What can hang from each mark:
gobip: gosukik nepa
dulos: zuno
rineton: desu fime zufos
rupil: fime zuno
sipe: nepa
desu: gobip rineton
zuno: dulos
nepa: gobip sipe
fime: latup rupil
gosukik: gobip
latup: fime
zufos: rineton

Every row comes from one small tree of marks. The marks that hang from a mark follow it in brackets, in alphabetical order. Every link used is in the known rows. Which tree was each row made from?
In the rows, zero is written as 128.
Known rows:
rupil(zuno): [137 113 147 146 113 125 100 116 135 166 125 139 126 151 134 147 147 114
 114 113 148 123 120 116 145 128  90 153 117 137 124 136 149 130 140 134
 123 140 139  98 130 133 130 132 130 115 150 127 121 113 132]
gobip(gosukik nepa): [150 130 133 129 134 153 126 118 125 154  93 152 126 157 129 139 141 190
 103 116 138 114 143 112 132 156 133 121 117 110 136 111 168 144 149 109
 149 137 144 132 105 110 138 182 140  97 141 123 138 121 129]
zufos(rineton(fime)): [148 123 106 137 112 126 104 119 108 142 111 133 124 159 162 126 135 120
 129 124 144 131 120  94 156 171 121 109 138 133 142 124 154 126 136 119
 154 142 142  87 128 129 141 141 132 131 157 151  98 138 150]
desu(gobip(gosukik nepa) rineton): [143 147 153 138 121 188 131 141 132 135  83 148 128 152 173 122 130 191
 115 125 141  92 145  59 132 144 133 120 129 101 136 118 167 133 140 105
 122 154 156 124 113 134 121 190 158 105  96 123 133 130 132]
zufos(rineton(desu fime(rupil(zuno)))): [128 110 107 150 105 115  74 107 105 139 118 141 144 154 163 131 171 109
 110 128 138 132 109  96 169 151  95 122 148 142 121 137 157 125 136 117
 121 138 111  97 136 133 125 144 117 120 209 138 107 116 197]
zufos(rineton(desu(gobip(nepa)) fime(latup rupil))): [112 144 109 147 123 144  89 133  97 126 109 138 152 132 136 119 169 132
 102 149 114 112 116  82 158 159 111  99 150 127 134 111 147 129 116 116
 132 143 128 119 104 142 121 149 132 117 220 133 127 114 188]
gosukik(gobip): [131 113 140 123 134 133  90 114 137 152 111 136 121 145 122 132 125 127
 120 125 179  93 123 149 134 144 126 131 132 125 146 151 132 140 113 120
 118 152 154  97 124 126 121 124 127 117 149 131 126 112 118]
zufos(rineton(desu(gobip) fime(rupil))): [121 126 112 143 113 133  80 125 104 132  98 130 147 152 162 108 155 117
 117 151 128 106 116  98 159 157 106 110 158 132 133 125 141 124 115 121
 120 143 134  95 127 150 119 146 127 119 185 145 108 114 190]
zuno(dulos): [141 134 135 128 115 117  99 112 124 145 100 106 124 152 116 147 142 117
 134 140 138 108 113 134 147 144 127 135 121 124 129 119 136 120 126 137
 142 149 162  97 131 102 135 127 148  99 155 139 128 110 117]
rupil(fime(latup) zuno(dulos)): [113 103 161 148 110 133  87 110 118 179 134 129 128 147 105 166 181  88
 126 111 133 132 101  94 152 133  88 142 117 135 120 137 150 118 139 140
 183 156 122  97 126  97 132 119 148 117 202 109 121  98 134]
desu(rineton): [150 126 135 141 119 150 117 124 131 124 103 129 119 142 166 134 124 124
 125 124 134 108 132  93 147 133 129 122 128 118 131 129 145 125 140 121
 119 149 139  90 135 136 132 141 140 129 130 139 116 132 124]
desu(gobip(gosukik nepa(sipe)) rineton(fime zufos)): [132 142 148 127  86 199 151 145 121 191  65 143 142 157 172 129 147 186
 109 138 116  86 126  61 182 169 134 125 149  92 140 125 146 126 135  84
 168 143 158 105 117 146 132 161 140 106 104 145 126 133 191]
rineton(fime(latup rupil(zuno(dulos))) zufos): [ 99 111 126 135  81 102 102 110 100 197 123 124 149 132  95 155 193 102
 111 137 108 107  96 103 176 147  96 155 122 130 126 132 150 112 104 105
 183 143 116  96 131 132 155 112 124  93 242 142 127  81 193]
nepa(gobip(gosukik) sipe): [127 129 153 106  78 164 101 102 141 182  76 140 111 171 138 112 150 155
 103 141 124 101 119 125 155 167 145 145 171 110 122 110 118 139 128 146
 150 144 165 103 106 148 142 127 142 101 150 141 122 124 129]
rineton(desu(gobip(gosukik nepa(sipe))) fime(rupil) zufos): [109 132 131 127  93 162 125 123 109 203  59 144 164 152 127 122 176 171
  92 158 102  85 112 118 191 167 116 128 160 102 128 118 130 132 116  93
 159 130 138 117 111 152 130 152 120  85 181 150 142 106 244]
fime(latup rupil): [110 118 119 135 119 118  99 116 115 139 125 129 134 124  96 127 162 108
 102 140 105  96 125 121 131 128 114 133 122 128 125  98 126 127 109 136
 145 146 119 103 110 149 140 122 145 117 248 131 131 101 129]
fime(latup rupil(zuno(dulos))): [101 119 138 140  97 107  77 107 116 151 136 117 134 139  99 153 187  99
 108 137 118 106 103 100 134 120 100 158 115 138 114 109 139 116 113 139
 143 151 115 110 118 126 136 125 145  92 250 117 135  85 130]
latup(fime(rupil(zuno(dulos)))): [116 126 133 141 112 114  70 105 107 159 132 125 115 173 119 165 181  98
 118 135 149  92 109 116 161 145 105 149 120 133 110 132 152 129 118 145
 195 161 117  93 144 129 132 146 149  95 200 122 123 116 121]
sipe(nepa(gobip(gosukik))): [119 124 136 115 118 138 122 110 122 161 100 160 110 144 132 118 149 158
 111 122 128  85 141 117 145 158 131 133 155 101 109  87 155 127 138 139
 145 157 145  95 112 129 145 139 152  86 135 136 139 106 136]
dulos(zuno): [148 131 141 140 119 127 111 107 133 149 130 122 129 156 113 135 130 114
 122 122 139 119 114 117 137 149 123 138 127 156 131 120 137 130 149  95
 137 147 149  93 134 121 121 121 145 130 144 153 121 111 136]
desu(gobip rineton): [136 136 153 144 120 167 118 143 135 132  97 126 125 141 171 118 121 129
 127 137 136  87 131  80 138 129 118 125 135 117 136 127 136 120 124 125
 105 155 159  88 128 155 117 143 151 124 101 135 115 127 126]
rupil(fime): [132 101 145 140 136 147 114 118 120 166 108 138 123 155 127 134 143 107
 130 114 138 111 128 123 155 145 105 123 137 127 130 133 141 130 138 135
 184 147 134  86 127 115 132 127 145 129 151 133 111 127 131]
latup(fime(rupil(zuno))): [116 117 131 144 120 121  81 111 112 162 137 142 116 166 124 154 172  98
 109 126 152  93 122 118 154 142  99 144 124 136 113 143 150 136 120 143
 187 155 110  90 139 150 131 148 143 110 197 122 115 124 129]
desu(gobip(gosukik nepa(sipe)) rineton(fime(latup rupil))): [109 143 137 133  91 197 123 151 113 159  96 136 144 145 152 118 167 171
  91 144  97  87 135  52 160 159 143 115 153  93 135 103 142 128 118 101
 176 157 134 118 104 161 125 162 154 110 183 124 130 133 161]
sipe(nepa(gobip)): [118 136 135 124 126 130 119 122 120 153 111 147 107 130 126 126 144 126
 120 128 122  81 133 127 158 152 123 135 156 108 112  81 137 123 133 146
 140 154 152  91 118 135 139 108 150  90 141 139 142 111 130]
desu(gobip(nepa(sipe)) rineton(fime(latup) zufos)): [116 151 144 136  92 189 148 157 114 183  84 134 146 123 140 134 149 144
 107 144  98  87 113  58 190 160 124 121 144  99 143 117 121 124 121  98
 162 144 152 102 113 161 134 119 139 119 143 145 134 134 184]

Write each row's tree:
[133 142 138 117 131 153 100 125 131 161 101 135 118 153 116 142 131 148
 114 127 165  84 120 138 158 155 134 130 144 111 141 127 115 148 126 119
 141 146 160 115 109 123 111 118 131 106 154 122 149 134 124]
gosukik(gobip(nepa(sipe)))
[124 129 149 139 127 139 115 119 131 176  64 135 153 131 130 126 140 131
 117 153 124  93 105 136 161 134  94 134 135 123 129 143 125 125 118 117
  86 129 155  94 124 144 132 122 117 109 127 157 134  89 202]
rineton(desu(gobip) zufos)
[ 88 117 130 144 109 136 108 127 105 186  89 132 168 116 102 117 175 117
  95 163  91  94 106 126 176 146 100 124 143 123 132 142 127 123  93 107
 133 135 127  96 121 165 143 119 112 110 220 157 131  80 229]
rineton(desu(gobip) fime(latup rupil) zufos)
[146 146 129 141 133 155  98 119 127 127  77 148 136 158 168 116 142 173
 112 133 146 120 127  83 130 155 112 107 139 124 132 118 157 137 149 117
  93 140 145 125 104 117 114 180 139 111 138 130 127 111 168]
zufos(rineton(desu(gobip(gosukik nepa))))
[ 88 130 127 143 119 140 119 136  98 181  90 141 169 111  97 125 179 137
  94 155  90  86 108 116 185 153 104 122 141 114 133 126 137 126 100  96
 144 132 128 118 110 156 141 131 115  99 221 146 149  92 230]
rineton(desu(gobip(nepa)) fime(latup rupil) zufos)
[112 113 118 137  96 138 125 123 103 156 107 136 141 118 137 137 160 116
 112 138 102 101 117  80 177 141 125 126 130 115 134 132 149 115 113  95
 169 146 111  87 128 151 152 126 126 121 209 155 116 112 182]
desu(rineton(fime(latup rupil) zufos))
[115  91 157 154 123 143  97 119 122 175 138 151 130 140 116 154 170  91
 115 101 133 134 115  97 145 129  77 139 122 136 125 138 149 130 139 138
 172 148 113  96 120 118 135 124 136 135 194 111 113 110 138]
rupil(fime(latup) zuno)
[120 112 121 146 125 128  98 126 113 157 108 134 157 122 106 131 157 110
  95 134 107 139 112 148 171 159 124  98 134 124 143 152 141 140 119 122
 123 136 130  94 130 135 149 129 105 136 204 151 120 111 188]
rineton(desu fime(latup))
[110 134 138 131  98 169 130 133 114 211  64 147 170 131 111 129 173 173
  86 150  97 108 103 108 181 174 122 111 147 104 142 139 129 138 122  94
 144 128 141 114 106 143 141 140 115 108 175 151 145 102 234]
rineton(desu(gobip(gosukik nepa(sipe))) fime(latup) zufos)
[141 135 131 145 132 142  88 121 125 123  83 128 137 152 166 114 135 124
 125 145 143 116 115  96 136 144 103 111 144 137 131 127 133 127 135 133
  79 143 149  98 120 133 111 140 133 128 137 143 117 112 164]
zufos(rineton(desu(gobip)))
[ 96 124 149 144  78 146 108 131 108 178 110 124 147 129 145 142 178 113
 119 147 112  86  99  52 171 132  99 151 130 117 129 139 149 101  98 101
 156 157 128  92 134 151 138 126 139 105 185 135 124  92 186]
desu(gobip rineton(fime(latup rupil(zuno(dulos))) zufos))
[ 98 121 147 141  86 122  89 115 109 199  90 126 167 144 125 140 187 111
 115 156 118  91  87 121 191 140  86 155 143 126 121 154 142 110  99 107
 133 138 138  97 143 139 130 126 114  84 184 145 132  79 234]
rineton(desu(gobip) fime(rupil(zuno(dulos))) zufos)
[111 105 131 147  89 137 118 118 108 168 122 143 144 124 146 150 171 109
 107 126 110 108 113  67 179 130 102 141 127 120 129 138 158 113 120  95
 159 144 103  91 135 150 147 129 124 120 213 142 115 104 190]
desu(rineton(fime(latup rupil(zuno)) zufos))
[109 143 137 137 110 162 129 142 110 201  71 137 166 120 103 134 166 138
  95 154  92 102  96 119 198 166 110 115 148 108 141 130 113 133 112 105
 138 126 149 107 113 150 138 109 110 114 180 155 147 109 233]
rineton(desu(gobip(nepa(sipe))) fime(latup) zufos)
[109 139 149 140  91 159 117 141 104 176 107 134 141 147 157 152 171 141
 126 141 123  77 110  49 191 138 103 153 136 108 131 121 164 107 114  86
 166 150 141 113 133 138 126 148 144  80 145 126 140 108 190]
desu(gobip(nepa) rineton(fime(rupil(zuno(dulos))) zufos))
[107 127 111 147 114 134  81 124 105 132 107 130 150 135 144 110 167 114
 109 156 113 116 111  89 148 153 107 104 152 134 137 124 138 125 108 125
 121 146 123 101 118 152 125 139 130 128 220 142 111 108 189]
zufos(rineton(desu(gobip) fime(latup rupil)))
[104 119 121 156 103 130  73 126 109 145 123 139 154 139 150 119 178 106
 103 144 126 124 103  77 152 143  87 120 148 142 127 132 148 122 115 124
 117 145 118 102 119 150 120 139 124 124 223 134 112  99 194]
zufos(rineton(desu(gobip) fime(latup rupil(zuno))))
[ 82 116 145 143  85 120  88 119 105 196 104 127 171 128 102 140 195 106
 105 159 104 101  83 109 181 140  84 147 135 127 126 145 138 113  95 107
 132 140 123 101 132 142 142 118 112  90 228 141 136  70 233]
rineton(desu(gobip) fime(latup rupil(zuno(dulos))) zufos)
[103 113 132 147 109 114  87 113 120 156 142 137 135 130 105 141 177 101
  99 127 119 109 118 104 131 118  88 151 117 138 117 115 137 124 119 135
 137 146 110 109 117 151 134 126 138 110 247 116 131  92 135]
fime(latup rupil(zuno))
[140 136 120 141 122 159 101 129 110 142  83 149 145 160 167 116 148 169
 108 135 139 130 124  84 154 177 121  95 150 122 142 130 167 135 140 105
 123 141 147 120 115 120 123 185 129 117 139 138 117 124 191]
zufos(rineton(desu(gobip(gosukik nepa)) fime))
[ 97 113 149 149  87 156 116 137 113 178 119 139 148 122 153 130 169 116
 108 141 115  86 111  50 168 130  91 145 134 119 132 140 151 110 100  97
 147 151 124  89 131 173 136 125 130 114 181 135 117 100 191]
desu(gobip rineton(fime(latup rupil(zuno)) zufos))
[116 108 115 139 118 128  91 116 105 151 106 129 156 140 122 124 160 110
 102 143 112 109 120 151 177 149 119 112 147 124 127 136 140 135 112 119
 137 137 127  97 140 144 138 140 111 115 210 150 122 117 196]
rineton(desu fime(rupil))
[135 150 152 126 114 180 127 139 134 176  77 138 131 165 135 121 140 183
 105 136 130  87 133 101 137 160 127 130 139 105 136 103 127 140 136 123
 144 141 171 122 101 142 116 157 156  99 119 128 140 129 133]
desu(gobip(gosukik nepa(sipe)))
[141 114 128 136 101 148 135 124 115 165  93 139 135 136 162 138 136 125
 125 127 128 111 122  89 187 152 124 121 130 109 141 145 154 120 128  96
 154 140 134  79 143 138 153 131 120 127 128 161 110 131 180]
desu(rineton(fime zufos))
[127 144 140 139 116 172 113 150 120 176  84 129 152 148 128 122 148 141
 101 148 111 103 113 136 188 170 122 108 162 112 139 129 119 141 121 117
 132 135 167 111 124 149 120 135 121 112 140 145 140 138 197]
rineton(desu(gobip(nepa(sipe))) fime)
[137 125 104 142 109 126 100 122 108 140 117 134 131 139 141 125 149 113
 115 128 132 138 121  90 152 169 118 103 130 135 144 121 153 128 132 126
 152 148 134  89 118 128 143 133 131 138 193 147 102 125 145]
zufos(rineton(fime(latup)))
[105 146 136 148 115 180 118 158 103 136 121 133 140 121 142 122 156 141
 105 139 104  80 136  62 160 146 127 112 139 107 141 107 153 124 107 102
 160 157 136 115 116 163 126 156 149 114 181 122 133 131 152]
desu(gobip(nepa) rineton(fime(latup rupil)))
[ 97 104 129 142  86 102  90 102 100 189 108 130 166 124  98 157 202 103
 103 147  99 118  84 121 190 141  93 143 129 130 120 147 143 115 114 104
 145 134 106 101 133 125 153 117 105  94 252 147 134  75 236]
rineton(desu fime(latup rupil(zuno(dulos))) zufos)
[131 144 141 141 115 181 147 153 113 169  87 141 138 135 161 133 133 157
 124 135 125  86 126  68 187 158 119 124 136 102 146 135 158 122 123  84
 154 144 160 105 129 147 133 145 136 109 101 144 133 134 179]
desu(gobip(nepa) rineton(fime zufos))
[138 125 155 136 112 180 117 132 141 141  84 138 127 154 181 113 126 165
 117 133 140  96 138  70 122 137 126 123 131 109 134 135 157 124 130 114
 111 158 153  98 122 147 120 172 155 120  97 135 112 122 129]
desu(gobip(gosukik) rineton)
[129 146 119 138 103 168 103 134 114 154  81 140 152 150 152 116 163 161
  96 143 114 133 114  74 159 180 127  93 156 119 140 114 139 139 138 116
 129 143 138 114 101 132 122 157 129 125 183 142 122 121 193]
zufos(rineton(desu(gobip(gosukik nepa(sipe))) fime(latup)))
[131 147 144 147 149 159 107 138 127 143  83 137 145 137 130 127 136 145
 108 139 126  97 123 129 152 140 110 115 134 118 132 120 134 140 130 124
  89 136 160 122 116 136 115 147 131 107 129 130 145 114 167]
rineton(desu(gobip(nepa)))
